Each row comes from the steps of one walk. Every step used is in the known rows, and no mark comes twice. Write the walk behind each row, first mark first.
Known rows
keri sifogof bokufur kege pulef sumus: 4.4 -8.7 -12.5 -10.3 18.1 33.0 -28.1 36.3 41.0 10.8 5.1 -17.7 -8.6 -12.0 -6.1 0.4 -2.8 -32.1 -5.3 41.7 -3.5 -8.3 -4.9 -13.8 -14.9 2.6 -60.2 -25.7 1.3 14.6
gikodez sumus pulef kege bokufur sifogof keri: 39.0 8.1 0.0 -6.6 15.8 26.0 13.3 -1.7 36.8 9.3 -8.8 36.0 -44.1 -10.8 3.9 -27.8 13.2 -60.3 -2.2 34.3 -34.6 -9.9 17.2 5.6 -23.4 -16.6 -2.4 -7.0 -36.4 21.9
gikodez sumus pulef lale: 25.0 5.3 -4.3 27.2 8.2 12.6 15.5 -4.1 37.1 8.2 -0.6 32.6 -17.5 -20.5 -2.2 9.2 -7.5 -44.2 6.9 18.0 -29.3 -16.0 2.8 1.3 -13.3 -24.8 6.5 24.2 1.0 15.1
keri sifogof bokufur lale pulef: 21.8 -2.7 -4.0 10.5 8.3 19.5 -25.5 -18.5 22.6 49.3 12.0 -36.0 15.2 -8.0 3.1 -11.1 5.4 -30.7 -12.8 35.7 -4.5 2.2 13.6 -10.4 -4.9 -6.0 -11.5 -41.8 -8.8 -20.4
lale bokufur kege pulef: -21.1 -24.8 -4.6 -7.1 5.3 19.9 -17.3 5.1 47.8 27.5 -13.3 3.3 3.4 -12.3 -38.7 -14.8 18.8 -31.5 1.6 14.3 -36.9 -13.3 5.4 -24.1 -18.1 -4.7 -48.4 -8.1 -1.8 26.5
sifogof keri dagas: 29.3 -3.4 -9.5 -0.5 12.5 18.3 -12.3 0.7 25.7 13.8 -0.8 -10.0 12.4 -24.7 -13.8 -42.1 32.0 -13.6 -4.4 -1.9 -16.8 -5.9 32.0 -5.4 -10.6 -9.8 -22.2 4.0 -22.7 3.1
lale bokufur sifogof keri: 24.2 -2.2 -0.5 -12.1 1.3 17.3 0.2 -27.8 40.5 26.4 -0.6 1.1 0.2 4.4 -3.5 -34.2 19.7 -23.3 -1.6 14.9 -10.1 -2.9 32.9 0.0 -8.2 -7.7 -12.9 -2.3 -37.9 0.2
bokufur kege pulef sumus gikodez: -7.9 -13.0 -8.1 1.4 14.9 27.4 -7.3 34.8 50.2 -10.5 -0.4 29.0 -7.3 -23.2 -37.9 7.6 14.2 -35.4 -0.6 13.4 -27.1 -13.3 -5.5 -4.7 -31.6 -14.2 -64.5 27.8 23.1 38.7
gikodez sumus pulef lale bokufur kege: 20.2 -13.7 -1.8 13.1 -3.8 17.7 10.0 -7.3 47.3 19.8 -9.3 44.1 -14.2 -12.8 -19.5 14.3 2.7 -51.7 2.3 21.4 -57.0 -15.8 0.3 -12.4 -22.1 -19.2 -15.4 2.6 0.9 20.6
sifogof bokufur: 30.6 1.5 -9.3 9.0 11.1 15.4 -7.2 -12.9 37.5 24.5 6.3 -22.9 19.7 -26.3 -1.4 -25.4 14.7 -17.6 -1.1 23.1 -4.9 -11.0 31.7 -10.0 -13.6 -2.5 -6.0 -10.4 -6.2 5.7
kege pulef lale: -15.5 -10.9 -6.8 9.1 12.5 16.3 -5.5 -6.5 36.5 19.2 -12.0 6.0 -8.3 -20.3 -14.9 -1.7 6.9 -32.4 6.6 8.8 -11.6 -19.1 -0.2 -7.7 -8.1 -18.2 -34.3 14.3 4.5 20.2
bokufur sifogof keri: 16.3 1.7 -4.2 -7.4 11.1 23.0 1.6 -16.6 33.2 25.9 6.8 -5.4 -8.1 -5.3 4.6 -53.6 9.6 -20.0 3.2 8.7 10.9 -5.7 31.4 10.6 -6.2 -9.0 -10.5 10.2 -30.2 4.6
safi dagas: 5.0 -8.1 -11.8 6.5 6.7 13.4 2.5 -16.3 27.5 27.4 3.2 -16.6 7.8 -16.0 -13.3 -27.7 17.2 -34.5 -3.1 4.4 -16.2 -17.8 20.7 -4.7 -2.0 -10.0 -17.4 19.7 2.2 2.7
gikodez sumus pulef lale bokufur: 32.5 2.0 -1.1 22.9 -2.6 8.8 14.1 -15.1 43.6 9.9 -9.4 39.4 -8.8 -10.5 -9.2 24.6 2.2 -50.1 2.9 24.3 -50.3 -13.0 4.9 -8.9 -15.9 -24.1 2.1 12.1 -8.5 12.3
bokufur sifogof: 4.5 -5.1 -3.7 -1.4 12.1 17.1 0.9 -12.7 36.7 20.5 10.9 -11.7 3.0 -7.7 -1.6 -35.0 -2.2 -23.6 0.1 11.5 14.4 -11.3 20.6 1.6 -0.8 -9.4 -13.1 16.4 -13.4 3.9
sumus pulef kege bokufur sifogof keri: 27.9 4.6 1.4 -23.2 21.0 27.3 4.4 -11.5 36.0 14.6 -12.6 14.9 -21.3 -18.2 -3.9 -39.3 20.4 -44.7 -0.9 26.9 -28.7 -11.2 22.7 4.1 -32.7 -21.7 -14.8 -14.3 -28.2 11.9
bokufur lale pulef sumus gikodez: 14.5 1.3 -1.2 18.1 11.4 15.6 1.3 -9.5 39.1 4.1 6.3 26.8 10.0 -9.6 -24.1 22.6 8.6 -43.7 -11.4 15.0 -27.2 -6.0 0.9 7.2 -24.0 -26.0 -30.6 24.1 9.6 2.0
bokufur kege: -4.7 -18.9 -7.0 -4.7 15.3 20.9 -5.6 0.6 36.7 23.0 4.0 -7.5 7.1 -23.8 -20.3 -37.1 10.8 -25.3 6.1 2.4 -2.4 -17.2 16.8 -12.9 -12.3 -4.5 -25.0 7.3 1.7 22.0
lale bokufur: 17.9 -7.5 -2.8 1.0 5.5 7.5 -1.0 -22.9 38.9 14.8 -5.0 -6.9 19.7 -9.5 -17.2 -9.1 19.2 -27.2 2.0 11.4 -19.7 -11.7 24.2 -20.0 -7.1 -9.6 -9.0 2.4 -16.3 7.4
lale pulef: 5.1 2.8 -3.0 3.6 17.4 7.5 -9.7 -17.5 30.5 28.3 -2.7 -12.7 13.9 -19.9 -17.3 -14.0 5.7 -22.5 5.3 14.1 -10.3 -9.2 15.3 -18.9 -17.8 -14.3 -2.0 11.4 -8.7 5.8
sifogof keri lale bokufur kege pulef: 2.1 -21.7 -7.0 1.8 -1.2 26.8 -22.5 4.2 41.1 29.3 -12.4 15.7 0.8 -9.8 -32.9 -21.6 50.6 -40.5 -5.3 11.5 -39.9 -8.3 3.5 -15.7 -20.7 -3.2 -60.3 -32.0 -17.1 13.6
safi vefed: 13.7 -6.2 -8.4 22.9 13.1 16.9 9.6 -35.0 29.0 43.9 8.8 -19.9 -8.0 -20.4 -4.8 -41.7 21.3 -30.1 -2.1 9.2 1.7 -12.7 18.9 -5.6 -10.2 -13.9 -16.9 19.5 1.1 -5.5
gikodez sumus pulef lale bokufur sifogof keri: 37.0 7.4 1.3 11.3 -7.1 19.2 16.3 -22.2 43.6 21.7 -6.1 47.0 -28.7 4.0 5.0 -2.4 3.1 -45.3 -0.3 28.0 -41.2 -4.1 14.9 9.6 -16.2 -23.8 0.0 5.9 -30.8 4.1
bokufur lale pulef kege: 5.0 -12.4 0.9 4.5 18.5 11.2 -6.7 -45.5 28.1 31.0 -10.0 8.6 5.7 -3.1 -14.2 -18.6 7.6 -49.3 -5.0 7.9 -25.2 -16.5 8.4 -1.1 -21.5 -20.1 -13.9 -10.0 -2.9 1.2

Which walk is each row?
-0.6 -15.1 -4.8 -2.5 4.8 22.9 -7.5 23.2 57.1 -7.9 -8.2 35.6 0.3 -12.2 -44.6 24.7 20.8 -40.5 -5.5 20.6 -48.0 -10.2 -4.8 -15.4 -34.2 -13.6 -68.1 15.0 14.3 34.3
lale bokufur kege pulef sumus gikodez
25.5 -12.7 -2.7 10.1 -3.8 15.6 -7.7 -23.7 39.9 19.4 9.0 3.1 21.9 2.3 -8.5 -8.0 23.3 -41.1 -13.1 16.7 -7.3 -9.6 12.5 -9.0 0.5 -9.3 -32.8 -12.4 -19.5 -13.4
keri lale bokufur sifogof
24.0 -8.1 -0.1 -10.1 -3.9 18.3 7.0 -45.2 39.4 31.3 -5.7 12.7 -5.7 6.3 2.7 -21.5 17.8 -32.4 -0.2 12.6 -12.3 -9.8 27.1 2.7 -6.5 -16.0 -21.0 -1.1 -32.3 1.2
pulef lale bokufur sifogof keri
3.9 -29.2 -2.9 -9.4 -1.1 17.1 -0.8 -28.7 42.5 28.7 -10.1 8.0 7.5 -10.3 -21.1 -7.8 18.8 -37.7 1.0 5.4 -26.3 -20.4 11.8 -18.5 -12.7 -11.1 -36.4 -3.0 -0.2 16.5
pulef lale bokufur kege
25.3 -14.6 -10.7 -7.2 11.4 27.9 -23.9 11.0 30.9 31.4 16.8 -35.6 8.3 -19.9 1.3 -33.5 12.1 -22.8 -3.5 29.2 7.9 -6.7 20.0 -21.5 -7.6 5.8 -23.5 -34.2 0.4 6.6
keri sifogof bokufur kege
5.1 -16.7 -3.5 -7.9 -5.7 23.3 -18.2 -12.3 40.6 28.7 -15.9 17.9 -6.0 -0.6 -16.5 -11.6 25.0 -28.0 -12.3 10.9 -38.2 -5.1 12.5 -3.7 -11.5 -17.6 -59.7 -9.6 -24.3 -2.8
kege pulef lale bokufur sifogof keri dagas
7.4 -17.7 -0.5 -3.3 2.3 19.0 -1.4 -16.3 46.5 25.3 -12.8 22.3 7.6 -19.9 -27.8 4.0 9.4 -34.4 3.2 14.8 -48.0 -17.5 5.4 -13.7 -31.4 -23.4 -29.4 -4.9 8.4 10.3
sumus pulef lale bokufur kege
35.9 4.3 -4.1 21.3 6.9 19.4 -5.0 -12.9 43.2 14.5 8.1 18.3 19.1 -16.1 -17.0 21.7 12.5 -38.4 -17.8 33.4 -34.0 -3.4 10.7 6.2 -30.9 -17.9 -31.0 -1.1 10.4 -3.7
sifogof bokufur lale pulef sumus gikodez
21.5 -6.7 -11.2 -0.5 12.7 34.6 -24.4 47.9 45.0 -1.6 12.4 1.4 -5.6 -21.2 -15.5 12.8 14.7 -32.1 -8.3 40.4 -15.0 -2.3 -4.6 -14.7 -28.5 -3.5 -61.2 -13.3 21.6 23.7
keri sifogof bokufur kege pulef sumus gikodez
23.4 -1.1 -0.9 -9.8 25.1 17.1 2.2 -6.1 35.9 2.1 -16.2 6.1 -2.8 -33.4 -18.3 -11.8 20.4 -46.3 1.5 23.7 -37.9 -19.8 13.3 -14.9 -30.1 -22.8 -11.3 -8.3 -6.1 18.1
sumus pulef kege bokufur
-8.6 -15.2 0.6 0.8 13.8 16.4 -7.4 -18.5 26.7 40.8 -8.2 -15.8 4.8 -21.1 -22.8 -8.7 16.4 -46.4 -10.6 19.3 -20.8 -9.8 10.7 -12.7 -2.6 -13.0 -20.1 -12.4 -18.9 -1.2
kege bokufur lale pulef
30.5 5.5 -6.6 9.4 15.5 14.8 10.2 8.7 43.4 -21.6 9.2 21.3 10.2 -21.1 -16.6 12.3 15.2 -32.8 -1.7 10.9 -11.2 -11.1 12.5 -1.1 -20.5 -19.6 -25.5 41.0 8.6 20.1
pulef sumus gikodez
9.3 8.8 -4.4 -1.9 23.1 9.7 -2.3 -8.5 35.6 3.4 -4.6 1.0 8.1 -10.6 -14.9 12.0 -5.3 -32.3 1.5 21.5 -10.0 -13.0 6.0 -9.2 -17.8 -17.6 -15.9 23.2 -11.7 4.5
lale pulef sumus
20.9 -8.1 -0.4 14.9 14.5 19.6 12.5 -5.8 34.5 8.7 -9.6 33.3 -25.8 -16.6 -9.6 -4.1 12.6 -74.7 -8.7 25.0 -48.5 -17.5 4.6 4.3 -14.5 -20.7 -7.0 -12.9 -13.6 18.5
gikodez sumus pulef kege bokufur lale
46.3 12.9 -2.7 10.3 6.3 24.7 -3.0 -2.5 36.9 0.0 10.7 37.9 1.3 -5.3 -10.6 7.2 26.9 -42.1 -13.9 23.1 -12.7 0.8 4.1 8.1 -30.0 -22.2 -39.6 12.6 -11.8 -7.7
bokufur sifogof keri lale pulef sumus gikodez
-10.5 -29.4 -6.4 8.9 -0.4 21.9 -24.8 7.8 44.2 23.9 -8.5 12.4 12.2 -12.5 -38.0 -3.2 35.1 -43.5 -7.5 13.5 -36.1 -13.7 -5.9 -25.1 -15.1 -3.6 -65.2 -26.0 0.6 12.1
keri lale bokufur kege pulef
-8.1 -15.2 -2.7 4.0 1.7 11.6 -7.0 -20.4 43.0 21.9 -18.9 11.6 1.1 -8.8 -21.2 14.0 15.6 -36.4 2.4 13.5 -32.3 -16.6 2.3 -17.5 -10.1 -18.0 -38.4 3.0 -3.2 16.8
kege pulef lale bokufur
24.0 4.1 -2.1 3.1 24.2 12.6 0.9 -16.7 36.3 1.6 -7.4 13.8 4.4 -23.1 -12.6 -20.3 4.9 -34.8 7.1 13.4 -29.3 -18.2 12.7 -3.3 -37.1 -25.8 -1.6 2.8 4.5 13.0
sumus pulef kege
13.0 -9.5 -0.9 -5.6 1.5 12.8 -1.7 -25.4 42.7 22.0 3.7 -4.7 11.1 3.3 -8.9 -16.4 6.1 -28.5 -3.3 17.9 -7.6 -8.9 23.6 -9.3 -3.3 -9.6 -18.2 3.5 -21.7 -0.4
lale bokufur sifogof
13.6 -7.4 -11.5 3.6 10.5 31.1 -13.2 33.0 56.2 0.4 2.8 22.5 0.6 -28.8 -28.6 7.6 16.6 -29.7 -7.5 32.0 -33.0 -9.7 2.5 -5.9 -39.0 -5.8 -63.5 2.4 23.9 31.9
sifogof bokufur kege pulef sumus gikodez
12.0 -5.1 0.5 4.7 12.2 20.4 3.5 1.3 36.0 4.5 -2.5 17.5 3.4 -20.1 -29.3 30.6 21.9 -54.9 -17.7 25.0 -32.8 -7.3 2.4 -4.7 -18.1 -22.4 -40.1 11.6 -2.2 8.7
kege bokufur lale pulef sumus gikodez
-2.4 -2.4 -2.0 7.6 17.4 13.6 -0.6 -21.1 33.4 17.3 -3.0 6.8 7.4 -2.8 -15.6 11.0 -9.6 -43.4 -8.2 15.4 -14.8 -12.5 1.2 8.0 -10.8 -19.5 -26.1 12.1 -10.5 -7.1
bokufur lale pulef sumus
-0.4 -14.5 -11.1 -3.5 12.4 31.0 -35.7 28.1 35.8 33.0 7.0 -33.0 -3.3 -21.6 -9.1 -25.1 10.6 -23.4 -2.1 34.2 -2.0 -4.7 4.3 -23.1 -12.7 6.2 -44.3 -36.7 5.4 16.7
keri sifogof bokufur kege pulef
4.7 -22.4 -4.1 -10.1 4.1 16.7 -6.5 -11.1 43.7 25.1 -3.9 -4.3 15.4 -11.9 -27.0 -22.6 18.8 -28.8 1.5 8.7 -23.8 -13.9 19.3 -21.5 -12.8 -3.8 -28.0 -5.6 -7.9 17.5
lale bokufur kege
-1.4 -20.5 -10.5 -3.2 7.2 32.4 -27.8 13.4 35.0 37.4 1.0 -19.3 -10.5 -18.9 -3.8 -10.9 9.2 -30.1 -1.8 31.9 -5.5 -10.9 -1.8 -19.3 -9.9 -2.2 -51.2 -35.5 12.4 15.4
keri sifogof bokufur kege pulef lale
-17.0 -18.5 -5.8 -11.9 11.1 21.5 -12.0 13.6 52.4 3.6 -16.1 16.0 -2.2 -3.2 -35.7 12.5 7.7 -39.3 -1.3 20.8 -36.5 -16.6 -3.9 -14.3 -19.5 -7.3 -64.9 3.1 -5.0 25.0
lale bokufur kege pulef sumus
3.2 -10.9 -2.7 -13.5 14.1 21.9 1.3 -2.5 35.4 20.3 2.7 -18.9 -2.5 -17.2 -6.3 -25.5 10.7 -35.0 -5.2 21.3 7.7 -12.0 22.5 -9.7 5.8 -6.9 -24.6 4.6 -24.4 7.9
kege bokufur sifogof
16.5 -14.4 -10.1 -2.9 9.6 24.8 -12.6 -3.0 41.6 33.8 6.1 -15.8 15.6 -28.6 -11.7 -40.3 13.8 -20.3 -1.0 21.6 -8.5 -13.9 26.7 -12.0 -19.9 3.6 -24.7 -19.0 2.4 16.0
sifogof bokufur kege
-2.2 -9.3 -0.5 -7.4 -2.4 22.0 -4.8 -27.1 43.6 33.8 -15.2 18.0 -18.9 5.4 -8.3 -11.7 16.0 -34.1 -0.3 17.9 -24.6 -8.2 12.0 0.8 -11.3 -16.8 -41.9 -3.7 -26.9 8.7
kege pulef lale bokufur sifogof keri
